Each row was made from one small tree. Brackets hold a mark, then the marks that hang from it, in the order of their numbers. Every link used is in the known rows. Write each row's tree.
Known rows
{j_333 j_124 {j_962 j_611}}: [ 16.3   2.4  -6.4 -35.6   3.3 -31.5  36.1 -22.4  -4.0  33.5 -25.7   9.4
  -1.0   1.6 -53.9 -14.5   9.2 -14.9   8.1   9.1]
{j_338 {j_231 j_581 j_611}}: [ 17.1 -12.0   6.6  -3.2  19.8 -32.6  22.6 -11.7 -11.2  29.1 -23.7   2.5
  -1.7   0.3 -14.4  -3.6  -0.6   0.7  -2.2  30.1]
{j_231 j_338 {j_611 j_962}}: [  1.8 -13.9   6.1  18.1 -19.2 -24.5   6.4  -3.2 -16.7  22.5 -36.0  -1.7
  -3.1   9.0 -19.2  -1.0  -8.7   0.4   9.3  33.5]
{j_962 j_333 j_611}: [ 23.7   2.7  -3.2   1.2  -0.7 -34.0  26.5 -17.3 -19.7 -16.2  -5.7  -5.2
  -9.7  30.8 -31.0 -13.1  12.5  -7.0  17.8   5.2]
{j_962 {j_333 j_124} {j_611 j_231}}: [ 20.4   4.1   4.2 -27.2  -2.6 -32.5  23.9 -26.0 -18.9  10.6   5.6   3.8
 -14.4  35.8 -16.2  -5.0  18.4  -6.7   9.0  12.5]
{j_333 j_124 {j_962 {j_611 {j_231 j_581}}}}: [ 16.2   0.1  -0.2 -43.8   8.0 -31.6  37.6 -28.5  -8.6  48.8 -14.5  26.3
  -0.8   3.7 -41.1  -5.2  11.8 -11.1   0.8  20.2]
{j_611 {j_962 j_333}}: [ 19.8  -8.9   8.8 -23.3  -7.0 -24.4  -0.8   2.5 -32.5  -8.6 -27.0 -37.0
 -21.9  16.6 -19.2  -9.0   6.0   1.4  24.8   4.9]
{j_338 j_231}: [ 24.1  -7.0   4.6 -23.9  24.6 -33.2  16.3 -14.2 -13.8  14.9 -26.3 -13.0
  -4.3   3.6 -13.3 -17.5  12.2  -0.3   9.9   7.5]
{j_338 {j_962 {j_611 j_231}}}: [ 21.0  -6.0   8.2 -17.7   0.7 -23.5  15.5 -46.7 -19.5  35.3 -11.2  10.7
  -7.4  13.2  -6.1  -5.9  12.9   5.6   8.9  13.9]
{j_581 {j_231 {j_338 {j_962 j_333}} j_611}}: [  8.6  -5.2   2.4   7.3   9.1 -10.4   5.9 -17.9 -11.1   7.4 -24.9  -6.0
   5.2  14.8  -2.0  -6.5   9.0   7.9  -8.7  45.3]
{j_231 j_581 {j_611 j_962}}: [ 10.2 -16.2   8.2   8.7  -9.8 -25.7  11.6  -4.9 -23.9  32.7 -28.1   1.7
  -9.0   1.5 -30.7   7.1 -11.2   1.7   1.2  36.5]
{j_61 j_124}: [ 21.7  -1.6  -8.0  -1.7   2.2 -44.4  24.5 -13.8 -12.1  16.6 -16.3  -2.0
  -8.3   8.0 -20.9 -15.5   2.1   6.0   6.8  -9.5]
{j_611 j_231}: [ 19.1  -6.2   2.9 -26.3   9.8 -37.1   9.0 -22.8 -23.9  29.9  -9.0   8.5
  -1.6  21.6 -12.4  -9.8  13.4   1.5   8.4  15.5]
{j_611 {j_231 j_581} {j_962 j_333}}: [ 19.7 -12.4  19.0 -38.2   1.2 -24.6   1.6  -7.4 -39.4  14.7  -9.6 -11.4
 -22.0  20.2   0.7   5.2  10.0   7.5  12.7  22.3]
{j_231 {j_338 {j_962 j_333}} j_581 j_611}: [  1.7 -12.7   7.9  20.8   4.6 -30.8  22.9 -14.5 -12.9  12.6 -22.0  -0.7
   5.3  14.2   1.4   7.9 -15.6   6.4   6.1  56.4]
{j_962 j_333 {j_611 {j_231 j_338 j_581}}}: [ 18.5  -0.8   6.4  -1.4   5.6 -34.6  31.7 -23.6 -21.8   0.1   5.4  20.5
  -3.5  34.6  -8.2  -0.9  13.7  -1.8   8.4  29.6]
{j_611 j_231 {j_962 j_333}}: [ 19.4 -10.3  15.5 -41.6  -7.5 -23.3  -7.5  -7.5 -37.9   9.6 -13.0 -21.0
 -25.1  26.0   1.1  -2.9  15.3   6.3  19.8   8.2]
{j_962 j_333}: [ 20.2  -1.6  -2.8 -12.8  11.1 -38.7  13.6  -2.7 -22.6 -20.0 -15.0 -27.8
  -6.7  28.1 -20.4 -15.2   6.3  -2.7  23.1   8.8]
{j_581 {j_231 j_611}}: [ 15.5  -3.9  -5.1   4.7  10.2 -15.2   6.5 -14.7 -13.4  20.3 -23.4   4.5
   4.4  10.0 -30.8 -11.4  12.3   1.5 -14.9  32.4]
{j_231 j_581 {j_611 {j_962 j_333}}}: [ 10.8 -14.3   8.9   5.9  -9.1 -25.7  10.4   2.2 -26.3  12.7 -22.8 -11.4
 -14.2  11.5 -23.5   7.2 -10.2   2.2   7.3  34.8]

Write each row's tree
[ 16.7  -8.1  17.0 -52.6  -9.3 -22.6  -5.7  -8.5 -33.7  19.5 -12.8 -24.6
 -26.7  24.3   0.3   0.1  13.8   3.2  14.8  11.7]
{j_611 j_231 {j_962 {j_333 j_124}}}
[ 15.9  -6.8   3.0  -4.6  -0.8  -6.5  -4.4  -4.4 -22.0   7.8 -25.6 -14.5
 -10.9  12.5 -22.3  -6.8  13.4   4.6  -7.9  28.3]
{j_581 {j_231 {j_611 {j_962 j_333}}}}
[ 15.8  -2.5   3.4 -10.0  22.5 -12.6   8.6 -20.2 -15.1  -1.1 -23.9 -12.0
   6.0  12.3  -1.7 -13.0  16.4   8.0  -3.4  37.9]
{j_581 {j_231 {j_338 {j_962 j_333}}}}
[ 20.6  -3.2  -2.4 -26.8  11.2 -32.2  34.0 -26.6 -15.0  33.9 -14.9  31.3
   2.1   6.1 -39.2  -9.6  13.8  -6.6   7.8  14.9]
{j_333 {j_962 {j_611 {j_231 j_581}}}}
[ 17.8  -0.4   3.1  -2.3  16.0 -10.0  15.3 -27.8 -13.8   0.2 -19.3   0.2
   4.4  14.2  -7.3 -11.8  20.0   5.8  -6.1  35.6]
{j_581 {j_231 {j_338 {j_962 j_333 j_611}}}}
[ 12.9 -10.8  17.2 -30.7  -8.1 -23.9  -2.8  -6.2 -33.6   6.8 -15.7 -14.3
 -17.6  26.7  10.3  -1.5  12.4   6.4  19.3  20.5]
{j_611 {j_231 j_338} {j_962 j_333}}
[ 12.1  -9.6  13.6 -20.3  17.8 -33.6  17.7 -26.3 -23.5  22.0  -7.5   7.9
   2.3  20.9  15.6   2.6   5.1   9.1   7.6  42.9]
{j_611 {j_231 {j_338 {j_962 j_333}} j_581}}
[ 10.7  -1.9   6.2  -5.1   1.5 -28.8  25.5 -27.5 -11.1   5.5 -18.8  -8.2
  -1.5  18.6  -4.2  -6.6   3.3  -0.3  14.5  28.3]
{j_231 {j_338 {j_962 {j_333 j_124} j_611}}}
[ 20.4   2.2   6.7 -24.1   3.8 -33.7  31.2 -26.0 -20.3  13.9   8.4  11.1
 -12.0  31.6 -16.6   1.5  14.3  -5.9   2.9  23.7]
{j_962 {j_333 j_124} {j_611 {j_231 j_581}}}
[ 10.5  -6.3   5.4  -5.6  10.0 -32.1  15.6 -17.7 -16.2  -4.5 -24.8 -20.6
   2.2  18.3   3.4 -10.0   0.3   4.9  21.3  28.2]
{j_231 {j_338 {j_962 j_333}}}
[ 16.0 -15.8  14.7 -12.8  19.6 -22.6  16.4 -27.3 -11.1  38.4 -28.6  -8.2
  -6.0  -6.6   7.0   1.3  -2.9  10.1  -0.3  33.2]
{j_338 {j_231 j_581 j_611} j_962}
[ 20.5  -1.7  -4.5 -28.6   6.0 -31.0  27.8 -26.8 -13.8  31.0 -17.4  25.2
   0.1   9.7 -38.6 -14.5  16.7  -7.5  12.0   5.6]
{j_333 {j_962 {j_611 j_231}}}
[ 16.2   1.6  -2.1 -46.8   2.6 -30.5  31.9 -28.8  -7.5  45.8 -16.9  19.9
  -2.9   7.4 -40.3 -10.3  14.9 -12.0   4.9  10.8]
{j_333 j_124 {j_962 {j_611 j_231}}}
[ 17.2 -12.5  11.1 -16.5   1.5 -21.7   2.9  -1.9 -18.7  10.9 -29.9 -26.1
 -20.2   8.4  -5.5  -6.6   5.7   2.7  11.6  10.7]
{j_338 {j_231 {j_611 {j_962 j_333}}}}
[ 20.5   5.1  -1.4 -12.4  -2.8 -33.6  29.4 -18.8 -14.5  -4.2  -5.9  -8.9
 -12.3  28.4 -32.2  -9.9  10.9 -10.5  12.5   9.3]
{j_962 {j_333 j_124} j_611}
[ 12.6 -15.3  20.0 -22.6   0.2 -24.6   7.7 -14.6 -32.3  36.8 -18.7  11.5
  -7.6   8.7  -0.4   5.9   5.9   7.1   5.2  37.3]
{j_611 {j_231 j_338 j_581} j_962}
[ 26.0  -7.4  12.2 -22.2  14.9 -19.9  20.3 -40.8 -11.6  27.5 -23.3  -5.3
 -10.8  -1.3   0.1 -11.2  14.9   5.3   7.6   6.7]
{j_338 j_231 {j_962 j_611}}
[ 10.8 -11.4   4.7   1.4 -18.8 -24.4  -1.1   1.8 -24.6   6.6 -27.1 -23.4
 -18.3  18.0 -22.3  -2.1  -4.0   0.5  15.8  16.2]
{j_231 {j_611 {j_962 j_333}}}
[ 26.7  -7.2  16.5 -22.1  23.1 -21.9  27.6 -32.4 -16.1   7.2 -13.2 -11.7
 -14.7   5.5   8.6  -2.7  11.6   7.1   8.5  19.5]
{j_338 {j_231 j_581} {j_962 j_333 j_611}}
[ 12.9  -3.6   5.2   4.0   2.7 -28.4  23.3 -26.4 -14.3  -2.3 -19.1  -5.2
   0.7  19.9  -3.1  -8.8   4.4   2.0  18.1  25.4]
{j_231 {j_338 {j_962 j_333 j_611}}}
[ 17.4 -14.9  14.7 -13.1   9.2 -23.9  11.8  -1.6 -20.6  16.1 -26.7 -15.7
 -17.2   3.0  -5.9   1.3   0.7   3.9   4.5  25.2]
{j_338 {j_231 j_581 {j_611 {j_962 j_333}}}}
[  9.1  -4.3  -3.6  16.0   9.9 -16.3  10.8 -13.4  -9.0  17.7 -26.3  11.1
  12.0  10.9 -22.0 -10.3   9.3   1.6 -15.2  45.0]
{j_581 {j_231 j_338 j_611}}
[  8.9  -8.5   3.6   8.2  -1.4  -6.5   1.4  -9.2 -15.7  20.3 -33.0   2.8
   1.5   5.9 -19.9  -5.8   9.7   4.4 -13.2  41.8]
{j_581 {j_231 j_338 {j_611 j_962}}}
[  0.8 -11.7   2.9  18.9  -5.5 -28.5  13.0 -21.7  -8.6  26.6 -31.5   0.3
   7.1  10.3  -4.8  -2.4 -10.5   4.4   8.6  39.8]
{j_231 {j_338 j_962} j_611}
[ 16.9 -10.4  20.5 -49.3  -1.4 -24.0   3.6  -8.6 -35.4  24.2  -9.2 -14.6
 -24.3  18.5  -0.5   7.8   9.0   4.6   8.4  26.1]
{j_611 {j_231 j_581} {j_962 {j_333 j_124}}}
[ 23.0  -3.3   3.8  -5.6   5.1 -32.9  30.2 -35.1 -21.2  33.2   0.0  35.3
  -1.3  17.8 -27.1  -2.9  14.1  -2.7  -1.1  22.2]
{j_962 {j_611 {j_231 j_581}}}
[ 11.7  -8.9   9.7 -21.5   9.4 -31.5   9.7 -31.9 -19.8  33.0 -14.7   8.5
   3.3  18.0  10.6  -5.3   9.0   7.5  10.2  29.8]
{j_611 {j_231 {j_338 j_962}}}
